In the rows, 128 means zero.
Known rows, with every way that one mark hangs from another:
(k_395 k_720): [112 124 152  91 121 118 158 173  95 113 131 166 159 106  99  95  91 176
 154 121 109 126 118  91 115 105 120 157 129]
(k_702 k_720): [128 135 136 136 138 115 133 204 146 170 141 121 171 111 134 100 133 164
 154 103 155 156 139  99 133 161 131  81 124]
(k_126 k_578): [ 83 125 147  89 117  96 164 170  84 111 126 117 183  93 129 133 107 142
 149 149 145 166 165  88 166  92 129 130 114]
(k_413 (k_702 (k_720 k_578 k_837)) k_949): [163 131 108 138 155 113 144 179 169 156 127  93 152 131 134  92 186 155
 110  86 109 160 121 109 160 229 115 121 110]
(k_413 (k_702 (k_720 k_38)) k_949): [113 147 120 178 131 117 136 215 144 173 121 156 171 131 131  91 172 161
  83  91 138 155 135 130 133 221 118 100 109]
(k_38 k_720): [111 135 158  86  77 118 137 179 121 158  89 126 177 112 142 130 121 142
 132 118 140 130 163 144 115 108 113 118 107]
(k_38 (k_720 (k_578 (k_126 k_102)) k_837)): [155 102 137  73  95 147  65 121 149 135 107  42 134 123 166 148 132 101
 139  71 113 120 158 149 172 128  95 143 113]
(k_38 (k_720 k_578 (k_702 k_413) k_837)): [134 109 137  89 110 125 111  91 129 138 107 102 104 148 150 145 124 109
 135 157 112 121 143 145 112 124 119 123 144]
(k_720 k_38 (k_578 k_126) k_702 k_837): [164 107 125 160 140 137  58  79 141 127 134  83  54 172 159 171 113  71
 145 115 140  90 149 166 156  93 113 131 148]
(k_395 (k_720 k_38 k_678 k_702 k_837)): [126 116 147 164 121 156 108  97 102 113 125 200  63 135 114 132  98 127
 114 183  91  69  90 149 114 108 125 167 144]
(k_678 k_720): [122 140 152  80 135 112 173 157 116 125 109 122 163 117 135 123  96 161
 108  92 154 146 184 128  97  74 156 132  86]
(k_413 (k_702 (k_720 k_395 k_678))): [153 171 142 173 123 113 121 187 154 167 132 152 155 120  89 131 164 140
 103  97 133 143 126 142 187 196  92  80 101]
(k_102 (k_126 k_578)): [106 149 138 101 129 103 188 169  66 125  85  89 181  92 111 130 133 138
 137 175 172 152 143 110 143  87 134 128 106]
(k_678 (k_720 k_38 k_395 k_578 k_702)): [115 164 132 139 130 111 137  86 140 116 110 115  86 160 140 148 119 109
  91 113 160 123 189 153 113  65 131 168 112]
(k_578 (k_126 k_102)): [137 128 127 103 101 150  77 171 122 139 154  94 184 103 142 138  90 144
 143  62 141 154 143 134 164 125 108 120 124]
(k_720 k_395 (k_578 (k_126 k_102)) k_837): [177 123 101 106 137 159  66  67 192  85 147  20 153 114 138 136 155  81
 145  42 140 128 143 120 221 118 100 148 130]
(k_395 (k_720 k_578 k_837)): [146  96 133  86 144 123 140 113 123  92 128 107 124 121 114  95 116 144
 167 109  91 108 112  86 143 109 113 178 131]
(k_395 (k_720 k_38 k_678 k_702)): [ 99 133 142 160 104 136 130 134  72 135 129 217  73 138 106 138  85 146
 124 183  90  89  85 149  97 115 119 176 134]
(k_720 k_395 k_702 k_837): [180 165 142 144 115 151 121  92 190  98 124 129 151 128 110 120 137 104
 112 159 168 113 156 123 152  82 136 109 153]
(k_702 (k_413 k_949) (k_720 (k_578 k_126))): [117  87  94 103 191 117 133 170 108 142 187  83 142 125 130 116 139 150
 175  65 115 209  79  81 108 229 160  89 137]
(k_702 (k_413 k_949) (k_720 k_678 k_837)): [126  90  85 134 184 156 145 135 131 127 167 127 148 103 135 110 165 143
 124 135 106 167  53  97 103 229 189  74 133]
(k_678 (k_720 k_38 k_395)): [ 96 159 144 146 133 125 139 120 143 101 104 131 150 123 137 124 128 120
  78  84 182 122 192 139 110  59 154 122  96]
(k_38 (k_720 k_837)): [138 117 157  87  92 138 112 143 149 137  83 105 167 114 149 118 134 116
 125 119 145 109 168 147 133 105 125 106 118]
(k_578 k_126): [151 122 151  91 123 126 118 186 106 134 143 104 167 114 118 154  89 134
 168  60 151 149 142 134 145 110 126  97 116]
(k_395 (k_720 k_578 k_678)): [120 112 116  89 125 111 171 126  75 128 136 139  97 121 105 136 110 153
 167 124  63 114  75 113 133 134 102 214 106]
(k_38 (k_720 (k_578 k_126))): [134 112 149  67  95 108 110 158 113 157 104  72 128 130 144 165 114 117
 165  71 122 138 148 153 143 124  97 140 100]
(k_413 (k_702 k_720) k_949): [140 150 126 145 134 112 160 225 147 172 127 144 184 119 120  90 162 183
 103  93 127 176 124 112 137 227 117 105 107]
(k_720 k_38 k_395 k_578 k_678 k_702): [118 159  82 196 104 119 122  57 122 146 126 135  61 157 127 183 156  73
 113 169 124  85 109 178 153 110 103 187 125]
(k_413 (k_702 (k_720 k_395 k_837)) k_949): [166 153 125 158 146 136 138 179 194 129 125 123 189 113 109  81 190 148
  85  80 138 163 130 111 163 220 122  88 116]
(k_395 (k_720 k_38 k_578 (k_702 k_413))): [ 80 113 121 139 135 107 126 105  73 113 148 178  71 154 114 119  91 146
 152 162  87 110 102 109  94 111 112 167 156]

Rows:
[100 154 158 145 121 122 139 130 112 135 108 163 105 147 154 141  83 144
  81 135 166 119 187 164  79  60 148 136 113]
(k_678 (k_720 k_38 k_702))
[125 140 146 146 152 146 114  88 169  76  96 116 149 121 145 115 146  99
  73  83 184  98 194 142 130  55 159 106 107]
(k_678 (k_720 k_38 k_395 k_837))
[144 116  91 186 123 144 101  39 128 146 118 115  32 164 167 179 145  71
 111 189 108  62 110 182 144 109 117 175 130]
(k_720 k_38 k_578 k_678 k_702 k_837)
[ 99 136 141  93  85 128 147 155  99 150 110 160 145 133 133 130 110 148
 116 168 122 159 134 143  68 139 140 117 141]
(k_38 (k_720 (k_702 (k_413 k_949))))
[129 114 124 149 177 146 103 128 178 104 166 117 181 105 116  86 165 118
 139 106 166 156 115  76 141 164 162  21 156]
(k_702 k_413 (k_720 k_395 k_837))
[106 134 146 108  77 129 134 134  83 163 114 172 109 131 125 171 104 128
 117 188 106 130 108 180  86 137 128 120 123]
(k_38 (k_720 k_678 (k_702 k_413)))
[ 80 116  90 180 171 113  98 117 141 130 164 108 137 132 131 109 178 104
 144  94 154 148 119  92 137 169 132  68 147]
(k_702 k_413 (k_720 k_38 k_395 k_578))
[131 106 111 174 160 122  83 131 170 153 131  75 121 141 170 105 172 105
 142 101 149 108 143 109 158 151 122  98 134]
(k_702 (k_720 k_38 k_578 k_837))
[173 124  83 123 140 139 138  45 164 100 123  62 120 117 123 158 191  72
 135 113 118 100 101 136 191 119 121 166 106]
(k_720 k_395 k_578 k_678 k_837)
[ 93 108  97 121 168 124 158 188 119 137 166 134 188 104 131  83 145 174
 140 117 136 195  91  73  82 209 178  68 146]
(k_702 (k_413 k_949) k_720)
[151 143 111 136 146 156 140  76 168  70 149 142 155 124 107 105 145 110
 107 169 152 143 114 105 106 123 166  95 168]
(k_720 k_395 (k_702 (k_413 k_949)) k_837)
[144 138  96 146 144 113 133 137 155 166 147  84 128 118 118 141 177 122
 154  99 123 148 101 114 171 179 115 131 108]
(k_702 (k_720 k_395 k_578 k_678))
[132 106 142 107 146 147 149 114 107  83 148 184 121 123 102  87  89 164
 136 166  92 135  87  91  78 131 152 141 168]
(k_395 (k_720 (k_702 (k_413 k_949)) k_837))
[135 126 105 166 117 125  91  96  81 167 141 122  25 167 144 215 106  85
 147 139 101 100 101 197 139 126 104 174 118]
(k_720 k_38 (k_578 k_126) k_678 k_702)
[138 143 111 137 145 102 131 154 172 155 143  71 158 118 124 104 170 133
 162  78 155 159 138  91 174 160 112 116 123]
(k_702 (k_720 k_395 k_578))
[146 138 156 103  93 148 110 122 178 112  81 100 180 111 129 122 157  96
 111 108 159 109 170 140 155  99 120 101 122]
(k_38 (k_720 k_395 k_837))
[116  97 135 152 132 160 112 108 102  98 122 176 103 115 118 120 124 123
 120 142  94  71  89 134 128 111 130 159 122]
(k_395 (k_720 k_38 k_678 k_837))
[127 130 139  93 119 102 156 137  91 130 140 154  90 141 104 114  85 168
 165 145  85 124 118 100 111 108  99 200 140]
(k_395 (k_720 k_578 k_702))
[148 150 116 215 112 172  89  50 159 110 117 162  89 137 125 163 157  61
  78 184 151  65 124 178 150  95 138 121 138]
(k_720 k_38 k_395 k_678 k_702 k_837)
[ 96 126 133 142 112 109 125 119  90 131 131 165  71 154 118 118  96 142
 146 152  99  97 114 118 112 101  97 197 144]
(k_395 (k_720 k_38 k_578 k_702))
[168 163 166 113 140 141 141  92 175  87 109 124 125 127 123 129 112 124
  85 119 167 125 189 139 116  65 156 120 118]
(k_678 (k_720 k_395 k_702 k_837))
[ 99  90 106 189 175 156  83 120 128 134 161 146 118 117 148 126 161 105
 122 143 133 123  84 126 120 183 162  38 142]
(k_702 k_413 (k_720 k_38 k_678 k_837))
[ 84 143 148 140 138 119 137 119  98 118 125 178 103 146 145 137  81 141
  86 143 159 131 171 152  60  76 165 110 129]
(k_678 (k_720 k_38 (k_702 k_413)))
[108 157 157 112  80 129 122 132 127 133 110 158 151 129 110 136 115 118
 115 158 146 142 148 145 107 107 125  97 142]
(k_38 (k_720 k_395 (k_702 k_413)))
[125 120 161 156 123 147 100 117 119 103 122 187  93 137 119 101  93 138
 124 164 117  79 127 122 112  89 124 146 160]
(k_395 (k_720 k_38 k_702 k_837))
[156 103  88 121 148 132 136  40 110 122 152 118  54 151 137 174 132  99
 142 193  83 111  76 149 130 135 135 148 140]
(k_720 k_578 k_678 (k_702 k_413) k_837)
[150 123 165 111 123 141 132 133 125  97 129 173 112 126 102  95  80 160
 140 160 103 106 115 107 112  98 125 150 155]
(k_395 (k_720 k_702 k_837))
[104 135 157  96  79 120 130 155 106 154 109 160 139 134 131 141  95 138
 128 169 132 144 146 148  86 116 126 100 139]
(k_38 (k_720 (k_702 k_413)))
[127 159 139 103  71 110 130 120 146 153  96 101 121 142 128 146 133 111
 132 133 133 128 160 155 138 106  91 159 123]
(k_38 (k_720 k_395 k_578 k_702))
[107 138 108 115 125 121 179 141  95 130 150 173 150 131 123 116  98 162
 122 183 131 165 109 111  66 137 159 123 155]
(k_720 (k_702 (k_413 k_949)))
[111 125  80 100 137  98 179 107  91 132 159 117 117 149 139 130 115 144
 151 166 108 165 102 113  86 144 141 164 149]
(k_720 k_578 (k_702 (k_413 k_949)))
[152  93 117  93 144 129 145  97 105 103 134 119  93 119 112 132 125 131
 159 128  62  93  75 114 148 128 117 198 115]
(k_395 (k_720 k_578 k_678 k_837))
